Each row was made from one walk, in order. Every step used is in the known rows, and no mark comes twice. Write each row's walk.
Known rows
kodirup, pevebud: -9; 4; 19; 6; -11; -14; -21; 9; -3; 1; -2; 10; 7; 5; -1; 13; -12; 14; 5; 2; -36; 2; -5; 3; 5; -15; 0; 2; -12; 2; -5; 6; 0; -9; 6; 3
nanu, runug, lobelep, fafem, gume, rezar, begal: -1; 3; 23; -10; 1; -7; -7; 13; 9; -8; -2; 6; 1; 9; 5; 0; -14; 10; 5; -3; -21; 12; 8; 2; -2; -6; 1; -24; -8; 3; 12; 6; -22; -4; -2; 6
pevebud, kodirup, rezar: -11; 4; 20; 2; 2; -1; -17; 4; 6; 10; 11; 2; 10; 13; -8; 5; -15; 12; 8; 3; -17; -1; -7; 5; 1; -3; 5; -6; -11; 2; 4; 8; -15; 2; 0; 8
lobelep, fafem, gume, rezar: -3; 0; 26; 3; 3; -6; -10; 17; 15; -12; 2; 7; 5; -2; -4; 30; -4; 10; 2; -3; -25; 8; 1; 1; -7; -16; 13; -19; -9; -2; 9; 13; -20; -11; -9; -4
nanu, runug, lobelep, fafem, gume, rezar, kodirup, pevebud: -9; 9; 20; 3; -5; -9; -11; 16; 5; 11; -1; 17; 4; 4; 2; 13; -24; 19; 6; -1; -34; 2; 1; 3; 4; -14; 6; -13; -1; 3; 7; 3; -2; -10; 9; 4
kodirup, fafem: -17; 12; 26; 3; -11; -12; -16; 13; 5; 8; 7; 11; 7; -1; -6; 9; -1; 14; 3; 1; -20; 13; -6; 6; 5; -11; 7; 8; -20; 3; -6; 12; -3; 4; -9; 6
zubu, kizo, pevebud: 14; -5; 21; 9; -3; -20; -19; 12; -8; 7; -6; 3; 7; -21; 1; 4; -3; 15; 11; 4; -17; 12; -4; 5; 4; -9; -1; 7; -12; -1; -3; 0; -17; -10; 17; -3
zubu, kizo, pevebud, kodirup: -6; 1; 22; 1; -1; -12; -14; 9; -4; 7; -2; 13; 6; -28; -2; -3; -8; 11; 11; 3; -5; 6; -9; 1; 0; -6; -5; 2; -10; -4; 1; -1; -28; 7; 15; 6
pevebud, kodirup: -15; 4; 22; -8; -3; -6; -15; 6; 3; 3; 2; 14; 7; -14; -5; 0; -8; 6; 5; 4; -1; 5; -9; 0; -3; -7; -3; -6; -10; -3; 0; 3; -24; 12; 2; 10
runug, nanu: 17; -13; 15; -15; -6; -10; -16; 1; 6; 10; -6; 6; 3; 5; -2; 0; -7; 16; -3; 3; -24; 3; -6; 8; -3; -9; 5; 0; -13; 0; -8; 1; -15; 0; 9; 3
kizo, pevebud: 5; -14; 16; 7; 1; -18; -16; 9; -4; 3; 1; 4; 7; -19; -1; 9; -3; 12; 6; 0; -10; 13; -5; 3; 4; -9; -6; 7; -10; 1; -5; 4; -20; -2; 14; -2
lobelep, fafem, kodirup, rezar, gume: 5; -19; 19; 4; -1; -9; -20; 3; 2; 4; 5; 4; 7; 7; -1; 19; -12; 15; 7; 4; -7; 7; 0; 9; -2; -18; 4; -4; -7; -3; 3; 10; 0; -14; -6; 8
kizo, pevebud, kodirup: -12; -6; 19; -1; 1; -11; -12; 8; -1; 4; 3; 14; 7; -27; -4; 1; -8; 9; 8; 1; 0; 7; -10; 0; -1; -6; -8; 2; -9; -3; 0; 2; -31; 12; 13; 6
gume, rezar, kodirup: 11; 2; 26; 3; 0; -7; -9; 15; 8; 2; -2; 12; 3; -6; 3; 5; -20; 17; 9; 4; -4; 8; 2; 5; -4; -10; 3; -25; 4; -1; -6; -1; -18; -8; 0; 5
pevebud, kizo: -4; 21; 14; -1; -3; -12; -24; 3; 0; 1; 3; 12; 4; -9; -4; 1; 10; 6; 5; 8; -17; 13; -9; 0; 1; -7; 7; -17; -11; 3; 5; 2; -5; -10; -2; 7
nanu, fafem: -7; 15; 24; -8; -17; -7; -12; 13; 3; 7; -2; 12; 4; -16; -3; -1; 7; 12; -2; 9; -13; 14; -6; 9; 1; -14; 2; -7; -20; 5; 0; 13; -11; -4; -4; 4
kodirup, rezar, gume, fafem: 8; -9; 23; 0; 2; -10; -18; 10; 4; -18; 3; 8; 5; -3; -9; 8; -8; 16; 5; 7; -17; 11; -3; 6; -1; -16; 7; 3; -18; -1; -1; 13; 4; -13; -5; 4
rezar, kodirup, fafem, nanu, runug, lobelep: -5; -3; 16; -11; -7; -8; -16; 9; 9; 39; 5; 6; 6; 1; 1; -2; -18; 13; 2; -2; -22; 10; 3; 8; 15; -2; 7; -14; -9; 6; 10; 1; -8; 14; 4; 11
fafem, gume, rezar, kodirup, pevebud, kizo: -7; 20; 14; 8; -2; -11; -20; 9; 0; 5; 2; 18; 2; -5; 0; 9; -1; 12; 9; 5; -33; 6; -6; -1; -1; -11; 7; -25; -4; 4; 8; 1; 0; -18; 4; 6
kodirup, pevebud, kizo: -11; 24; 12; 6; -6; -14; -24; 5; -3; 1; 1; 15; 4; -4; -3; 4; 4; 10; 6; 6; -34; 7; -9; 0; 4; -10; 5; -13; -11; 5; 5; 3; 3; -14; 4; 6
nanu, runug, lobelep, fafem, kodirup: -6; -10; 26; -7; -13; -4; -8; 5; 8; 17; 7; 20; 9; -1; -2; 0; -9; 15; 4; -2; -10; 16; -3; 3; 2; -10; -3; -19; -10; -1; 5; 4; -10; 7; 1; 7
runug, lobelep: 7; 13; 16; -11; -8; -11; -25; 6; 7; 23; -2; 1; 8; 1; 2; 6; -11; 8; 2; 6; -14; 7; -1; 12; 9; -4; 11; -13; -11; 5; 6; 4; -11; -2; 5; 6
runug, nanu, fafem, gume, rezar, kodirup: 13; -4; 24; -4; -1; -4; -6; 16; 10; 12; -1; 13; 1; -6; 3; 8; -13; 18; 5; 4; -12; 6; 1; 6; -9; -12; 6; -26; 0; 0; -1; 2; -19; -9; 1; 4
runug, nanu, fafem, lobelep: 15; -8; 20; -14; -14; -3; -12; 7; 2; 37; -5; 14; 6; -12; 2; 11; 1; 12; -7; 13; -24; 7; -3; 18; 4; -15; -5; -15; -19; 4; 9; 9; -14; -9; 11; 3
nanu, fafem, kodirup, rezar: -3; -11; 24; 6; -10; 1; -12; 6; 5; 19; 13; 5; 10; 13; -6; 5; -8; 17; 10; 3; -23; 5; -5; 9; 1; -7; 1; -16; -14; 5; 0; 12; -6; -4; -4; 6
lobelep, fafem, kodirup, pevebud: -11; -6; 24; 7; -15; -9; -11; 8; -1; 4; 2; 21; 8; 5; -1; 10; -12; 19; 6; -1; -34; 6; -7; 2; 1; -18; -6; -6; -13; -1; -4; 6; 0; -4; 5; 4
runug, lobelep, fafem: -1; 27; 23; -11; -6; -8; -14; 5; 11; 9; -3; 13; 8; 0; 0; 2; -7; 14; -9; 3; -14; 14; -5; 9; 4; -12; 10; -5; -18; 2; 11; 8; -10; -3; 0; 6
kizo, pevebud, kodirup, rezar, gume: 1; -15; 14; 5; 5; -12; -22; 4; -1; 3; 3; 0; 5; -4; -2; 17; -15; 12; 9; 5; -3; 3; -2; 8; 0; -14; 3; 5; -5; -3; 4; 8; -9; -11; 2; 8

Write each row's walk
-4; -16; 27; -2; -20; -3; -7; 10; 2; 15; 6; 19; 7; -13; -3; 0; 2; 14; 8; 4; -9; 14; -6; 6; -2; -13; -8; -21; -14; 1; -5; 8; -12; 4; -4; 6  nanu, fafem, kodirup
-8; -15; 21; 9; -15; -10; -16; 8; -3; 7; 3; 16; 9; 5; -1; 12; -13; 16; 11; 0; -33; 3; -5; 2; 3; -15; -7; -8; -9; 0; -7; 4; -1; -4; 6; 4  fafem, kodirup, pevebud
-2; -8; 16; -13; -6; -8; -16; 8; 9; 26; 4; 4; 6; -2; -3; -1; -14; 10; 0; -1; -26; 10; 2; 7; 15; -2; 7; -13; -13; 6; 11; 4; -9; 12; 5; 7  gume, fafem, nanu, runug, lobelep
-25; -26; 19; -1; -3; -9; -6; 11; 3; 19; 12; 12; 4; -12; -7; 1; -9; 12; 3; -10; -24; 14; -1; -4; 12; -5; -6; 4; -13; 1; 3; 5; -15; 26; 2; 7  kizo, pevebud, kodirup, fafem, nanu, runug
4; 5; 19; -16; -18; -6; -10; 9; 5; 14; -6; 13; 1; -12; -2; -6; 3; 17; -6; 8; -21; 8; -8; 13; -2; -13; 4; -3; -21; 5; -2; 11; -13; -2; 2; 4  runug, nanu, fafem
-8; -5; 23; -2; -2; -9; -17; 14; 4; 22; 11; 11; 7; 4; -2; 23; 5; 10; 6; 1; -20; 14; -4; -2; -6; -14; 8; -5; -12; 0; 4; 8; -5; -2; -8; 6  rezar, kodirup, fafem, gume
1; -16; 16; -1; -2; -9; -21; 3; 4; 12; 6; 4; 6; 8; -1; 16; -17; 14; 7; 2; -8; 7; 3; 10; 3; -14; 7; -5; -5; -1; 9; 8; 1; -11; -3; 9  nanu, runug, lobelep, fafem, kodirup, rezar, gume
-2; -7; 14; -13; -7; -9; -19; 6; 8; 32; 3; 1; 6; 1; 0; 2; -15; 9; 1; -2; -23; 9; 3; 7; 15; -1; 7; -14; -9; 5; 11; 2; -11; 12; 5; 8  fafem, nanu, runug, lobelep
-6; 25; 15; 9; -3; -12; -19; 9; 0; 1; 0; 18; 2; -7; 0; 2; -5; 14; 9; 6; -30; 6; -6; 1; 2; -10; 6; -23; -4; 4; 4; 0; 0; -17; 4; 7  gume, rezar, kodirup, pevebud, kizo
-7; 8; 14; -16; -8; -11; -23; 8; 7; 24; 2; 3; 7; 1; -1; 2; -14; 7; 3; 1; -15; 10; 3; 7; 15; 0; 11; -9; -6; 6; 11; 2; -8; 4; 7; 6  nanu, runug, lobelep
1; -12; 14; -13; -4; -10; -18; 8; 7; 25; 2; 3; 5; -4; -1; 3; -16; 10; 1; 0; -22; 10; 4; 8; 14; -5; 7; -11; -11; 4; 12; 4; -6; 8; 4; 8  rezar, gume, fafem, nanu, runug, lobelep
-1; -8; 23; 3; 3; -8; -15; 18; 12; -8; 2; 1; 5; -1; -4; 32; -5; 7; 7; -1; -24; 5; 3; 2; -6; -13; 13; -21; -6; -1; 5; 11; -21; -10; -8; -4  fafem, gume, rezar
-11; 10; 14; 8; -9; -11; -21; 4; -4; 5; 4; 19; 5; -5; -3; 3; 3; 11; 10; 5; -32; 8; -9; -1; 2; -10; 0; -21; -9; 3; 3; 2; 2; -11; 4; 7  fafem, kodirup, pevebud, kizo
-12; -8; 23; 7; -21; -8; -12; 11; -3; 11; 2; 20; 7; -3; -1; 8; -8; 17; 8; 3; -33; 5; -6; 5; 3; -17; -7; -10; -14; 3; -5; 8; -1; -4; 5; 5  nanu, fafem, kodirup, pevebud
-7; -15; 24; 8; -14; -9; -13; 11; -2; -2; 3; 20; 8; 0; -5; 7; -12; 18; 11; 1; -37; 6; -6; 2; 2; -16; -7; -7; -14; 1; -8; 7; 2; -4; 6; 3  gume, fafem, kodirup, pevebud
5; 3; 23; 0; 1; -6; -12; 5; -3; 1; 1; 2; 5; 12; 4; -18; -17; 15; 13; 2; -18; 6; -1; 5; -1; 0; -8; -10; -12; 3; 3; 1; -22; -2; 9; 11  zubu, kizo, pevebud, kodirup, rezar, begal
4; -12; 22; 2; 5; -10; -15; 11; 2; -17; 4; 10; 5; -13; -9; 5; -10; 16; 6; 6; -13; 10; -5; 6; -1; -14; 3; 6; -18; -1; 0; 12; -3; -8; 2; 4  kizo, pevebud, kodirup, rezar, gume, fafem
14; -11; 25; -6; -5; -4; -14; 10; 2; 15; 0; 15; 10; -10; -3; 14; -1; 10; -1; 11; -23; 13; -2; 10; 5; -14; -6; -14; -19; 0; 7; 9; -7; -9; 8; 1  gume, fafem, lobelep
4; -27; 30; 0; -11; -4; -9; 10; 3; -3; 8; 20; 8; -8; -7; 0; -2; 15; 11; 2; -14; 16; -6; 1; -4; -12; -8; -18; -15; -3; -9; 6; -8; 4; -2; 4  gume, fafem, kodirup
-7; -7; 22; 1; -4; 1; -12; 4; 9; 20; 14; 7; 11; 21; -7; 5; -16; 18; 7; -2; -23; 6; -2; 6; 5; -4; 5; -14; -10; 4; 8; 9; -5; 0; -1; 6  nanu, runug, lobelep, fafem, kodirup, rezar
-8; 6; 15; 8; -8; -12; -21; 6; -4; -3; 3; 22; 3; -10; -4; 4; 2; 13; 10; 7; -30; 9; -9; 0; 1; -14; 1; -18; -11; 2; 4; 4; 7; -15; 2; 8  rezar, gume, fafem, kodirup, pevebud, kizo
0; -11; 14; -10; -3; -8; -19; 7; 9; 28; 5; 0; 6; 3; -3; 4; -19; 12; 2; -1; -27; 7; 4; 9; 15; -3; 10; -11; -11; 6; 14; 6; -4; 6; 4; 9  kodirup, rezar, gume, fafem, nanu, runug, lobelep
4; 4; 24; -4; 3; -5; -8; 16; 12; 13; 2; 14; 3; -3; 3; 10; -18; 16; 6; 0; -9; 10; 5; 2; -3; -10; 9; -26; 4; 0; 8; 1; -16; -6; 1; 5  nanu, runug, lobelep, fafem, gume, rezar, kodirup
0; -1; 25; -2; -1; -8; -9; 15; 6; -12; 0; 5; 2; 8; 4; 4; -10; 10; 8; -2; -23; 11; 5; 3; -6; -8; -1; -21; -11; 2; 2; 8; -22; -5; -7; 5  kodirup, fafem, gume, rezar, begal
7; 1; 21; -3; -1; -6; -14; 3; 0; -2; 3; -2; 5; 25; 3; -11; -14; 13; 9; 2; -20; 9; 2; 6; -1; -3; -5; -13; -12; 5; 0; 5; -14; -5; 0; 10  kodirup, rezar, begal
1; -18; 22; 8; -4; -1; -16; 4; 5; 15; 14; 2; 12; 21; -6; 10; -12; 16; 12; 1; -22; 4; -3; 6; 1; -5; 1; -15; -9; 2; -2; 8; -7; -3; -3; 5  fafem, kodirup, rezar
7; -1; 23; -9; -15; -3; -14; 10; 1; 32; -2; 14; 9; -14; 1; 14; 4; 8; -4; 13; -18; 11; -2; 15; 6; -15; -7; -17; -18; 4; 11; 11; -12; -10; 7; 3  nanu, fafem, lobelep
-2; -14; 29; -1; -11; -4; -6; 5; 5; 5; 6; 22; 9; -2; -3; 3; -2; 16; 4; -1; -9; 16; -6; 2; -4; -15; -7; -16; -13; -4; -3; 6; -11; 4; -3; 6  lobelep, fafem, kodirup
-12; -36; 17; -2; 4; -7; -7; 10; 3; 7; 11; 9; 3; -10; -9; 0; -13; 13; 5; -7; -24; 12; 1; -3; 10; -7; -5; 0; -12; 0; 6; 6; -11; 17; 4; 6  kizo, pevebud, kodirup, rezar, gume, fafem, nanu, runug
10; -13; 22; -1; -3; -4; -8; 2; 9; 24; 0; 8; 6; 1; 1; 5; -7; 15; -10; -4; -31; 10; -4; 8; 4; -14; 0; -16; -23; 0; 6; 7; -17; 13; -3; 9  runug, lobelep, fafem, nanu
-1; -10; 15; 1; 3; -10; -24; 3; 1; 3; 3; 1; 6; 2; -2; 17; -15; 10; 8; 6; -3; 2; -1; 9; -1; -14; 6; 1; -6; -3; 5; 8; -6; -11; -4; 10  pevebud, kodirup, rezar, gume
